Each row was made from one walk, in order. Every step used is in the known rows, and no mark comes twice. Write each row's walk.
Known rows:
G-U: [ 0.683 -0.667 -1.275  0.595  0.580  0.559  1.005 -0.187 -1.063 -3.454
 -1.933 -0.457 -2.467  1.554  0.843 -1.602  1.892 -1.274 -1.328  1.861
 -1.511  1.355]
S-J-L: [-1.667  1.191 -0.120 -2.961  0.477 -1.433  1.008 -0.047  1.406  3.419
 -0.385  0.989  2.121 -1.326 -0.626  1.034  0.981  1.143 -1.118 -2.248
  0.683  0.433]
G-S-J-L-K: [-0.105  2.556 -2.656 -0.868  4.217 -2.189  3.560 -2.903  1.769  2.161
  0.530  2.975  3.454 -2.218  2.529 -0.432 -1.323  0.816  0.413 -2.768
  1.599 -1.911]
T-S-J-L-G: [ 0.740 -0.428  0.030 -3.915 -0.643 -0.152 -1.326 -2.699  4.507  4.223
 -2.688  1.122 -1.923 -1.213 -2.093  4.019  1.327 -0.420 -1.366 -0.827
 -0.426 -2.096]
S-G-U: [ 1.819  0.112 -1.099 -0.982  0.625 -1.405  0.148 -2.351 -3.721 -4.096
 -4.258  0.269 -1.794  2.180  1.356 -0.960  2.762  0.850 -1.566  2.516
 -0.528 -0.885]
J-S-G-U-T: [ 0.776 -0.563 -2.660  1.393 -1.622 -0.300 -1.633 -1.468 -5.479 -6.928
 -3.945  0.794 -0.058  3.709  2.634  1.610  0.420 -1.066  1.873  2.262
  0.774 -5.660]
L-G-U: [ 1.469 -1.160 -1.379 -0.438  0.537  1.141  0.649 -1.878  2.162 -2.290
 -4.586 -0.982 -5.088  0.284  2.292  0.164  2.537 -1.033 -1.035  2.203
 -0.616  1.741]
J-S: [-0.736 -0.977  0.403  1.243  0.164  1.352 -0.777  0.407  0.558 -1.106
  1.250  0.061  0.667  1.672 -0.581  1.965 -2.054 -2.611 -0.629 -0.461
  0.287 -2.436]
G-U-J: [-0.108  0.398 -3.816  3.325 -0.562 -0.165  0.494  0.431 -2.748 -2.752
 -1.737 -2.189 -2.997  1.475 -0.854 -2.004  1.893 -2.610  0.840  2.238
  2.413  1.341]
G-S-J-L-T: [-0.719 -0.928  0.722 -1.461  4.277  0.556  3.351 -1.101  1.957  3.714
  0.482  1.621 -0.557 -1.212  0.893  0.210  0.417 -1.338 -0.767 -0.750
  2.712  1.489]
S-J-L-T: [-2.059  0.904  1.759 -3.189  2.599  0.531  1.872 -0.087  2.378  5.625
  0.078  1.669 -0.500 -0.775 -1.212  0.290  1.875  0.626 -1.413 -1.652
  2.095  2.174]
T-S-J-L: [ 0.146  0.216 -0.071 -2.959 -0.455 -0.522 -0.695 -0.926  1.183  3.199
  0.068  1.594  0.470  0.000 -3.736  2.029  0.664 -0.903 -1.518 -1.494
 -1.537 -2.245]
G-L-T-S: [ 2.442  0.396  2.095  0.448  1.885  1.546  0.599 -1.104  0.473  4.302
  0.031  0.782 -5.009  0.550 -4.695 -0.806  0.087 -3.141 -3.093  0.915
 -0.068 -0.970]
T-S-G: [ 3.112 -0.137  0.140 -1.615 -0.728 -1.090 -2.483 -2.876 -2.905 -1.061
 -1.750  1.379 -0.759  1.656 -2.590  1.388  0.589  0.319 -0.601  1.597
 -1.318 -5.164]
T-S: [ 1.818 -1.023  0.047  0.042 -0.983  0.801 -1.538 -0.736 -0.297 -0.412
  0.318  0.748 -1.257  1.475 -3.077  0.624 -0.280 -1.907 -0.226  0.778
 -2.142 -2.797]
T-S-J-L-K: [ 0.418  3.483 -1.572 -2.947  1.476 -1.215  0.513 -3.066  1.827  3.883
  0.745  3.693  2.089 -0.326 -2.200  0.626 -0.465  0.886 -0.680 -2.976
 -1.229 -4.057]
U-T-S-J-L: [ 0.163  0.322 -1.858 -1.844 -3.070 -0.880 -1.787 -0.698 -1.057  0.983
 -1.121  2.232  1.829 -0.070 -1.896  2.826  0.293  0.183  2.261 -1.462
 -0.373 -4.450]
U-T: [ 0.020  0.305 -1.960  1.233 -2.696 -0.482 -1.073  0.493 -2.485 -2.247
 -0.827  0.607  1.273 -0.169  1.948  0.850 -0.367  0.888  3.778 -0.087
  1.240 -2.226]
J-L-T-S-G-U: [ 2.138  1.293  0.516 -3.304 -0.020  1.054 -0.689 -5.310 -2.257  0.421
 -3.306  3.768 -5.712  2.497 -3.045 -2.743  2.435 -0.057 -1.797  2.454
  0.270 -1.856]
U-J-S-G-L-K: [ 0.556  5.697 -3.243  3.785  1.981 -3.242  0.349 -3.266 -2.586  2.453
 -1.114  0.268  1.703 -0.190 -1.699  0.112 -2.201 -1.465 -0.592 -0.869
  6.358 -6.401]
S-G-L: [ 1.884  2.492  0.655 -0.429  1.136 -3.265  0.390 -2.371 -2.504  2.081
 -3.158 -0.290 -0.216 -1.073 -0.904 -0.270  0.809  1.270 -3.294  0.327
  1.908 -1.955]

Which walk is each row?
[ 0.717  1.208  2.584  0.277  2.988  0.208  0.809 -1.959 -1.063  3.415
 -1.296  0.586 -1.941  1.168 -1.664  0.984 -0.640 -2.003 -3.708  0.417
  3.518 -3.041]
J-S-G-L-T
[-0.078  1.955 -0.800  0.682 -1.821  1.775 -1.181 -2.193 -0.222  4.829
  0.987  2.037 -3.979  0.397 -5.900 -2.055 -0.600 -2.470  1.625  0.598
  4.926 -1.126]
U-J-L-T-S
[ 0.901  1.497  1.005  0.646  1.023 -1.742 -0.222 -1.937 -1.726  1.178
 -2.035 -0.099  0.541  0.620 -1.340  1.600 -1.229 -1.654 -3.846 -0.102
  2.113 -4.622]
J-S-G-L
[-0.434 -0.446 -0.746 -1.212  2.253 -1.411  2.376 -1.104  0.952  1.465
 -0.189  0.897  1.866 -1.842  1.065  0.890 -0.139 -0.776 -0.730 -1.351
  1.360 -0.128]
G-S-J-L
[ 4.235  4.913 -3.179  0.682 -0.463 -3.513 -1.258 -4.605 -4.532  0.043
 -2.766  3.085  1.147 -0.313 -0.455  0.120 -1.114  1.861  1.365 -0.336
  0.901 -8.729]
U-T-S-G-L-K
[ 2.187 -2.395 -3.429  0.705 -0.587  0.019 -0.461  1.325 -3.253 -5.091
 -3.047 -0.221 -0.916  2.771 -0.130  2.809  3.100 -2.441  1.150  1.563
 -3.496 -3.500]
G-U-T-S-J
[-1.559  6.545 -4.149  1.279 -1.024 -1.831  0.556 -3.212  0.003  3.657
  0.943  2.284  1.741 -2.007 -1.102 -3.425 -1.770  1.521  3.106 -2.131
  6.046 -1.360]
U-J-L-K
[-0.499  3.012 -1.988 -0.063 -0.081 -0.370  0.525 -3.519 -3.485  1.315
 -3.296  1.473 -4.537  1.171 -1.650 -3.906  2.756  0.127  0.392  2.541
  6.723  0.900]
S-G-U-J-L-T
[ 3.882  1.290  0.698 -0.736 -0.013 -2.415 -1.132 -3.222 -2.877  1.693
 -2.917  0.422 -1.741  0.326 -4.016  0.403  0.281 -0.709 -3.560  0.957
 -0.410 -4.796]
T-S-G-L
[ 3.622 -0.732 -1.090 -0.952 -0.047 -0.604 -1.500 -3.199 -4.057 -4.424
 -3.687  0.922 -3.308  3.521 -1.939 -0.324  2.608 -1.156 -1.870  3.199
 -2.741 -3.843]
T-S-G-U
[ 0.623  1.025  1.565 -2.142 -0.753  2.646 -0.694 -2.777  1.425  4.314
  1.137  3.532 -3.776  0.728 -4.379 -1.823 -0.437 -0.620 -0.267  0.158
  0.696 -0.918]
J-L-T-S
[ 0.404  1.106 -3.050 -0.709 -4.059  0.173 -0.473 -3.554  0.764 -2.284
 -5.444  1.609 -3.829 -1.028  3.421 -0.723  1.568  1.314  2.924  1.069
  1.986 -0.230]
J-L-G-U-T
[ 1.949 -1.182  1.591 -0.374  1.356  2.959 -0.501 -0.748  0.509  1.800
  1.055  1.588 -3.860  1.947 -3.528 -0.111  0.445 -2.301 -0.294  1.354
 -0.795 -1.288]
L-T-S
[ 0.638 -2.931 -1.003  0.686  4.256 -0.788  2.503  0.969  0.291 -1.047
 -0.230 -0.925  1.727 -0.569  2.083  2.830  0.450 -2.274 -0.683 -0.205
 -0.105 -0.522]
G-S-J
[ 1.436 -3.575 -0.938 -0.191  4.204 -0.621  1.997 -0.558  3.663 -0.098
 -2.732 -1.478 -0.621 -1.716  3.620  4.766  1.018 -2.146 -0.348  0.225
  0.874 -0.388]
L-G-S-J
[ 0.522  3.667 -3.538 -1.688 -1.170 -1.816 -0.714 -2.354 -0.546  1.678
 -0.087  4.133  3.346 -0.612 -0.671  1.216 -0.705  1.889  3.216 -2.870
 -0.086 -6.064]
U-T-S-J-L-K
[ 1.090  4.824 -1.458  1.044  2.792 -2.261  2.341 -2.016  0.664  3.545
  0.106  1.245  0.694 -2.029  0.110 -2.267 -1.245  0.567 -1.847 -1.890
  0.885 -1.348]
G-L-K
[ 2.681 -3.042 -3.346 -0.173 -0.833  0.507 -1.117 -0.301  0.091 -3.955
 -5.699 -0.582 -3.601  1.712  1.337  4.785  3.763 -2.542  1.268  1.959
 -2.328 -3.250]
L-G-U-T-S-J
[ 0.156 -0.246  0.788 -0.425  0.448 -0.622 -1.673 -1.732 -1.972 -1.452
 -0.758  0.645  1.494  1.972 -0.253  2.614 -1.048 -0.457 -0.885  0.534
  1.289 -4.758]
J-S-G
[-0.159  2.099  0.106  3.287  1.994 -0.589  0.185 -1.201 -2.718  3.903
 -1.250 -1.060 -2.287  0.850 -3.511  0.495 -0.732 -3.484 -1.641  0.973
  7.434 -3.063]
U-J-S-G-L-T
[ 0.953 -0.470 -3.326  1.907 -2.082  0.211 -0.120  0.347 -3.571 -5.579
 -2.766  0.290 -1.451  1.602  2.719 -0.836  1.722 -0.444  2.505  1.887
 -0.270 -0.932]
G-U-T
[ 1.531  1.826  2.014 -3.632 -0.511  0.800 -1.514 -4.898 -1.175  3.790
 -1.153  4.108 -2.838  1.017 -3.846 -1.150  0.499  1.231 -0.840  0.854
  1.773 -3.231]
J-L-T-S-G
[-0.974 -0.631 -3.322  4.499 -0.474  1.408  0.221  0.841 -2.190 -3.826
 -0.529 -1.942 -2.271  3.350 -1.310 -0.207 -0.079 -5.521  0.639  2.066
  2.901 -1.141]
G-U-J-S
[ 2.740  0.291 -3.531  1.821 -1.164 -0.999 -1.972 -2.406 -5.582 -3.617
 -3.558 -0.616 -3.679  3.010 -3.510 -0.426  2.471 -2.490  0.157  3.822
  1.255 -3.873]
T-S-G-U-J
[ 2.125  5.858 -1.112 -0.357  2.907 -3.744  1.357 -4.312 -1.905  2.773
 -2.129  1.798  1.345 -1.525  0.441 -1.558 -0.357  2.587 -2.012 -1.133
  2.083 -3.682]
S-G-L-K
[ 1.069 -2.199  1.471 -1.619  3.588  1.963  0.259  1.084  0.857  2.739
  0.350  0.276 -1.930  1.838 -3.176  2.782  2.097 -2.812 -1.524  0.234
 -1.571 -0.972]
L-T-S-J
[ 3.124 -0.171 -1.905 -0.229 -3.179 -1.362 -3.616 -2.617 -4.935 -3.070
 -2.907  2.210  0.594  1.577 -0.903  2.206  0.247  1.065  3.058  1.616
 -0.077 -7.529]
U-T-S-G
[-0.455  0.132 -1.379 -3.296  0.998 -0.349  1.405 -1.831  3.508  1.074
 -4.934 -0.117 -3.096 -1.012  1.840  1.268  3.597 -0.190 -2.219  0.013
  0.167  2.246]
S-J-L-G-U
[ 1.107 -1.978 -0.069 -1.064  1.425 -0.123 -0.576  1.113  0.358  0.675
 -0.153 -0.300  0.398  1.399 -3.033  3.583  1.420 -2.451 -1.380 -0.194
 -2.963 -2.663]
T-S-J
